Every row comes from one small tree of marks. The marks that hang from a mark follow it in brackets, in the order of their numbers. Every link used is in the known rows. Which tree was each row made from?
Known rows:
J750[J194[J98 J438]]: [ -3   1  -5   7  -2  -7 -15 -13  -1   8   2   1  -4  -6  -6  11  13  -2
 -11 -13  -3  -8 -26  -7   6  -6  -3  10  -9  -3  17 -20 -20 -19   2   1
  -8  12  -5 -12   9 -22 -14  -9   4  -3   4  -3 -21  -5 -12  -5  17  -8
  -7  -2  -8]
J962[J98[J194[J438[J200]] J848]]: [ -9  -3   6   4  12   3  -3   3 -23  11  -7  14   6   1  13  -2   4  -6
  11  21   1  -4 -21 -10   1  -2 -13  -5   3 -35  16  -5  -1   9  -7  -1
 -13 -19 -12  -9  -5  13 -11  -3   5  33  12   4   1  13   0 -30  52  18
  -5 -20 -20]
J848[J438]: [  6  17  -7  -2  19   8   5   1   0  -1   9 -14  -8   1  -2  10  -8  -6
   9 -24   1  -2 -15   2   0   2  -2  10   4   5   3   7  -2   3   0 -10
  -1  -3  -2   5  -6 -11  18  -4  -1  40 -13   1   3  -5  -6 -19  19   4
   4  -2  -2]
J750[J194[J438[J200]]]: [ -3 -12  -1  10   2  -1 -19 -14   0  -1  -1  10   0  -5 -11   4 -11   0
  -9  -4  -8  -9 -24 -27   3   2  -8  12  -7  -9  15   0 -27 -23   3   3
  -6  -4  -9 -16  -2  13 -10 -16  -1   4  10  -2 -15   0 -11  -6   9  -4
  -7  10  -4]
J194[J98 J438]: [  3  11  -8   3  -1  -4  -8  -2   0  12  -8  13   3  -6  -3  12  24  -4
   3  -9  -4   0 -12  -6   5  -8  -1  13  -7  -9  26 -13 -11  -8  -4  -2
 -21  15  -1 -13  24 -36 -14   3   6  18 -11  -2 -13   0  -9 -18  24   0
   2   0  -4]
J962[J98]: [-11   5   8   5  -5  -5   2  -2 -14   6   6  -1   7  -1  14   0   2   1
  -8   3  -4  -5   0  -3   4  -4   3  -6   1 -14   2   0  -3  -9  -3  -3
   3  -6   7   4  -2   5   5  -3   4 -11   0   0  -5   0  -7  -4  13  15
  -2 -12 -11]
J98[J962]: [  4  -3 -16  -1 -13  12  -3  -4  -7  -3   9 -11  -7   4  -5  -4  -2  -6
  -3  12  -9  -5  -9  13   3  -1 -12   7   2   9  -7  -9   5  14  -2  -6
   0  -3  13  -6  -9  -1   4  -2  -4 -30   8  -1  -5 -13   1   5  12  -1
 -11   8   4]
J217[J438[J194[J98] J200]]: [-11  -4  10   5  -1  -1 -29   8  -2   5   1   1  10  -7  -8  25  -9  -4
  12  17   0  -5  -5 -44   0  20  -4   1   9 -11   2 -14  -6 -19  -5  -1
   0   2 -20 -18   5  24 -14 -21   0  31   1  -8 -12  12  41  10 -26   6
  11   9   4]
J217[J438[J194[J98[J848]]]]: [-14  -3   7  -1  -2  -3 -18  11  -9   8   7  -9  10  -4  -5  13   5  -2
  15  20  10  -2 -13 -26   4  20  -5  -2   7 -13  -2 -23   1  -4  -6   3
   5  -1 -18 -10   3   5 -25  -4   1  25   3  -6  -9   5  39   8  -8   3
   5  -3  -6]
J438[J194[J98[J848 J962]] J200]: [ -7  -5  -9   4  -2  16 -30   1  -7   6   0  18  -8  -1 -11   9  -4 -16
   5   9  -6  -3 -25 -10   1  12 -19  -8   1  -9  -5 -29   5  -3  -4  -9
   2  17 -32 -14  -8  24   0 -31  -6  34  14  -7 -10   6  39   0   2  -3
   4  11   1]
J217[J438[J194[J98]]]: [-11  -2   7   1  -3  -4 -17   8  -5   7   7 -11  11  -5  -3  19   6   0
  11  18   6  -4  -6 -29   3  19  -1   4   8  -5   2 -18  -2 -12  -4   1
   3   1 -15 -10  10   9 -20  -6   2  20  -1  -7 -12   2  33  13 -19   4
   5   6   0]
J194[J98[J962] J438[J200]]: [  7   6 -20   5  -7   9 -22  -6  -2   7  -6  16  -1  -4 -12  15   8 -12
   2   1 -17  -6 -19 -12   6  -9 -13  16  -5  -8  20 -16 -12  -4  -6 -10
 -23  16   7 -26  13 -18  -3 -12  -2  10  -3  -5 -15  -2   0 -16  30   2
  -1  13   4]
J98[J194 J848[J438]]: [  4   9  -1  -9  31  14   6  13 -12   7   0 -12 -14   7   2   0  -1 -14
  28   1  17   3 -28  21  -5   3 -17  -3   9 -13   2  -5   7  32  -2  -6
  -5 -18 -21   5 -17  -3  -2   0   2  61   7   6  18   6   6 -30  49   2
  -1 -22 -14]
J567[J438]: [ -7  -2   5   1   9  -7   3  -3   7  -4   4 -12  10   1   5   7   5   1
  10   9   5   3 -13  -5   0  -4 -10   2   5  -5  -7  12  11 -17  -4  -5
  -6   9 -12  -3   5  -8  -8  -6   0  25   1   0   7   1  12  -2   2  12
 -10   3   1]
J194[J438]: [  4  -5  -4   4   4  -1  -1  -5  -1   2  -7  13   6  -2  -1   1  10   4
   5   3  -3   0 -11 -21   4  -1  -3  18  -4  -7  22   6  -9  -3  -3   2
 -17  -4  -3 -11  13  -9 -13  11   2  21  -6   0  -7  -2 -14 -16  22   1
  -5  11  -3]
J438[J194[J98[J848]] J200]: [ -9  -4   1   4   6   7 -29   5  -3   8  -6  25  -3  -3  -9  13  -3 -12
   7   2  -1   0 -17 -17  -1  13 -11 -11   0 -15  -2 -22   0 -10  -3  -5
   3  20 -42 -10  -3  23  -2 -29  -4  53  10  -6  -7  15  37  -3  -7  -2
  10   4  -2]
J848[J438[J200]]: [  5  15  -4   1  20  11  -8   2   2  -3   3   0  -7   0  -9  16 -23  -9
  10 -22  -6  -3 -13 -13  -3   2  -6   6   4  -2   4   9  -8  -4  -1 -14
  -2   1  -3  -2 -11   7  25 -20  -4  57 -12   0   4   5   2 -23  13   6
  11   3   2]
J750[J194[J98[J848 J962] J438]]: [ -6  -3 -16   2  -9   2 -17 -11 -11   7   9  -3  -9  -3 -13   3   8  -7
  -9  -3  -3  -8 -40   7   6  -5 -15   8  -8  -6   8 -32 -16   0  -1  -1
  -9   8   1 -16  -2 -23 -18 -10   0 -12  14  -3 -21 -11  -5  -8  38  -8
 -13  -8 -12]
J750[J194[J98[J962]]]: [ -4   4 -13   3 -13   2 -16 -11  -4   4  14 -14 -14  -2  -9  10   1  -8
 -18  -6  -7 -10 -22  19   4  -6  -8   0  -3   7  -5 -30  -9  -7   4  -5
   6  13   1  -8  -7 -15  -3 -20   0 -31  13  -5 -19 -14  -2  11   8  -9
 -10  -7  -3]
J962[J98[J194 J848[J438[J200]]]]: [ -7  12   3   0  20   8   1   7 -22  10   4  -1  -4   3  12   6  -8 -12
  13   5   5  -4 -22   3  -2  -1 -12  -9   9 -27   4  -3   3  11  -6 -10
  -2 -19 -13   2 -20  13   7 -11   3  45   6   4  10  11   3 -30  51  18
   1 -28 -20]

Write each row's tree:
[  6   8 -20   2  -8   6  -9  -6  -5   9  -1   5  -2  -2  -6  10  21  -8
   0  -1 -11  -3 -20   2   9 -10 -10  18  -5  -2  21 -19  -5   4  -5  -7
 -21  13  10 -19  18 -39 -11   2   3  -3  -5  -3 -16 -12  -8 -15  36  -2
  -6   8   0] -> J194[J98[J962] J438]
[-13  -7   8   2  -2  -1 -29  11  -7   5   2   3  11  -6 -13  16  -9  -5
  15  19   4  -4 -12 -41   0  21  -8  -4   8 -19  -3 -20  -4 -11  -6   0
   1   1 -21 -20  -1  22 -18 -21  -2  37   4  -8  -9  14  46   5 -14   6
  11  -2  -2] -> J217[J438[J194[J98[J848]] J200]]
[ -8  -2   6   1  10   1   4   3 -25  13  -3   4   6   2  16  -5  13  -3
  10  22   7  -3 -22  -1   2  -3 -12  -3   3 -31  16  -6   1  12  -6   1
 -10 -21 -10  -4  -3   2 -14   8   7  22  11   5   2   7  -5 -26  55  16
  -8 -24 -23] -> J962[J98[J194[J438] J848]]
[ -5  -1  -3  -2  23  13 -12   6  -9   1   4   9  -7   2 -11   1 -18 -10
  17  -8   7   0 -29 -15  -2  15 -14  -1   4 -14  -4  -5   0   7  -4  -7
   1  -4 -29  -2 -17  19   9 -17  -6  77   4  -1   5   7  23 -22  18   1
   8  -3 -10] -> J98[J848[J438[J194 J200]]]
[-10   0   0  -1   5   3 -13   5  -6  10   1  10  -4  -1   0   6  15  -7
   7   3   9   2 -19   0   3  13  -8  -9   0  -6  -1 -26   9  -2  -1  -1
   6  15 -37   0   3   4  -8 -10   1  39   9  -4  -9   3  28   0   0  -7
   2   1  -7] -> J438[J194[J98[J848]]]
[-11   1   4   3  11  -4  -8  -1   7   3   6  -5   5   0   9  20  18  -3
  11   9   7   2 -22  -8   3   5 -12  -1   6  -2  -5  -3  16 -28  -4  -7
  -1  24 -40  -2  13  -5 -14 -15   2  47   4  -4  -2   3  28   4  -8   7
  -8  13   2] -> J567[J438[J194[J98]]]
[  1   4 -22  -8   7  18   2   2 -16  -2  16 -15 -12   6 -14 -10 -12 -12
  11   0   1  -2 -34  19   2   2 -20   5   5   0 -12 -15   4  33  -6 -11
  -3  -9  11  -3 -23 -11  11  -4  -8  15   3   0   1 -12   6 -21  49   0
  -7 -10  -7] -> J98[J848[J438] J962]
[  7   4 -18  -7  20  29  -7   9 -17   2   4 -12 -20  10  -8   3 -16 -22
  25  14   2  -4 -37  23  -4   4 -31   2  11  -7  -4 -12   9  39  -3 -14
  -7 -19 -13  -7 -30  10   7 -13  -6  42  16   4  11   0  13 -27  57   3
  -8 -10  -5] -> J98[J194 J848[J438[J200]] J962]
[ -1  -1 -15   6 -10   2 -17 -15  -5   6   8  -6  -8  -4 -10   9   8  -7
 -12  -6  -9  -9 -32   1   7  -6 -10  15  -7   2  13 -26 -19 -11   1  -3
  -7  10   2 -17   4 -23 -14 -10   2 -23  10  -4 -23 -15 -12  -1  25  -8
 -14   4  -5] -> J750[J194[J98[J962] J438]]
[  1  -1 -19   1  -4  10 -20  -1 -10   7  -7  21  -1  -3 -18   3   3 -13
   7   4  -9  -3 -30  -8   4  -6 -18   8  -6 -19  13 -26  -9   8  -8  -8
 -25  12   6 -25   5 -23  -7  -9  -3  18   1  -4 -11   3   8 -26  48   1
   1  -6  -4] -> J194[J98[J848 J962] J438[J200]]
[  7 -14 -15  -2  10  22 -12   3 -19   3  -8   7  -8   7  -7  -5   1 -15
  22  33  -2  -3 -35   7   0   2 -32   9   5 -19  10 -12   0  35  -7  -4
 -20 -22 -13 -22 -13  13 -17   0  -4  24  23   3   5   2   6 -26  61   2
 -15  -1  -7] -> J98[J194[J438[J200]] J848 J962]
[ -3  -1 -10   7  -5  15 -31  -1  -1   5   0  16  -8  -1  -8  20  -4 -14
   0   6 -11  -6 -17 -12   4  11 -16  -2   1   0  -1 -21   3 -12  -2 -11
   3  18 -31 -13  -2  26   5 -31  -5  29  11  -8 -13   3  34   7 -12  -2
   3  21   7] -> J438[J194[J98[J962]] J200]
[-13  11   1  -1  10   0   7   3 -22   7  12  -5   2   1   8  -3  -6  -4
   3  -6   4  -4 -19   1   3  -1  -4  -7   4 -20  -1  -5   2   6  -7  -7
   0  -9   4   7 -13  -5   9  -4   2  26  -4   2   2   1  -2 -25  45  17
   2 -29 -21] -> J962[J98[J848[J438]]]
[ 13  -8 -15   3   7  22 -12  -2 -10   2  -7   3  -8   5  -1   7   3 -13
  15  29 -11  -5 -24   0   1  -1 -25  18   5  -5  18  -3   0  20  -2  -7
 -18 -19  -8 -21  -5  12 -11  -3  -1   7  15   2   1  -3  -4 -15  36   3
 -16  21   5] -> J98[J194[J438[J200]] J962]
[  3 -11   2  -1  21  11  -8   6 -11   6 -16  19   0   3  -3  -1   2  -9
  24  22   8   1 -25  -7  -4   2 -21   2   2 -27  18  -3  -3  21  -4   3
 -20 -18 -23 -15  -5  15 -20   2   1  52  15   5  10  16   6 -30  47   3
  -4  -9 -12] -> J98[J194[J438[J200]] J848]
[  0  17  -6   4  22  14 -19   1   3   6   5   5 -11  -2  -6  29  -8 -14
  11 -25  -3  -4 -24 -17   1  11 -10   6   4   0   6  -5  -1 -14  -1 -15
   3  14 -34  -2  -4   9  20 -28  -2  79  -8  -4  -5   5  20 -16   1   2
  12  15   2] -> J848[J438[J194[J98] J200]]
[-13  -4   6   4  14  -1 -19   1   4   2   1  10   7  -1  -1  18   3  -9
  15  12   6   2 -28 -19  -1   5 -20  -9   5 -17  -8  -7  12 -25  -5  -9
  -6  23 -44 -11   2  10 -11 -30  -5  68  10  -4   0  14  42  -3  -5   9
  -1   6  -1] -> J567[J438[J194[J98[J848]] J200]]
[ -2  -3 -21  -3  10  25 -15   2 -15  -3  13  -1 -12   6 -16  -3 -20 -15
  15   4  -2  -4 -41  -1   2  14 -27   4   6  -4 -11 -15   4  21  -6 -13
   1  -7 -15  -7 -27  20  15 -20 -11  42   9  -2  -2  -6  24 -19  33   1
  -3   5  -4] -> J98[J848[J438[J194 J200]] J962]
[  2  15 -13   3  16  21 -21   1  -2   4   8   0 -15   0  -9  26 -10 -17
  10 -17  -9  -5 -29  -8   3  10 -15   8   5   4   2  -9   0  -6  -2 -19
   3  13 -28  -4  -8   9  20 -30  -5  60  -5  -5  -6  -3  20 -14  10   1
   6  20   4] -> J848[J438[J194[J98[J962]] J200]]
[-16   7   1   0  12   4   3   3 -22   8  13  -2   1   2  10  -1  -4  -5
   6  -3   5  -4 -26  -6   3   7  -6  -6   5 -19  -2  -8   2   2  -6  -7
   5  -9 -12   8 -14   9   7  -7   1  38   0   1  -3   0   5 -23  34  15
  -1 -17 -21] -> J962[J98[J848[J438[J194]]]]
[ -8   1  -4   2   5   2 -10  -4   4   2  10 -10   2   2   7  18  17  -6
  10  15   3   0 -28   1   5   4 -19   2   6   0  -9 -10  19 -20  -5 -10
  -1  21 -32  -6   8  -8 -13 -16  -1  31   8  -4  -5  -6  30   6  -2   7
 -13  18   3] -> J567[J438[J194[J98[J962]]]]
[-11   2  -2   0  -3  -6 -14  -5  -6   7   9  -3 -10  -3 -10   3   1  -6
 -11 -11   5  -6 -21  11   0  -3  -4 -10  -6  -6  -5 -29 -11  -7   2   1
   5  13  -8  -4  -8 -13 -10 -18   1  -2  12  -3 -12   0   5   3  14  -9
  -2 -23 -12] -> J750[J194[J98[J848]]]
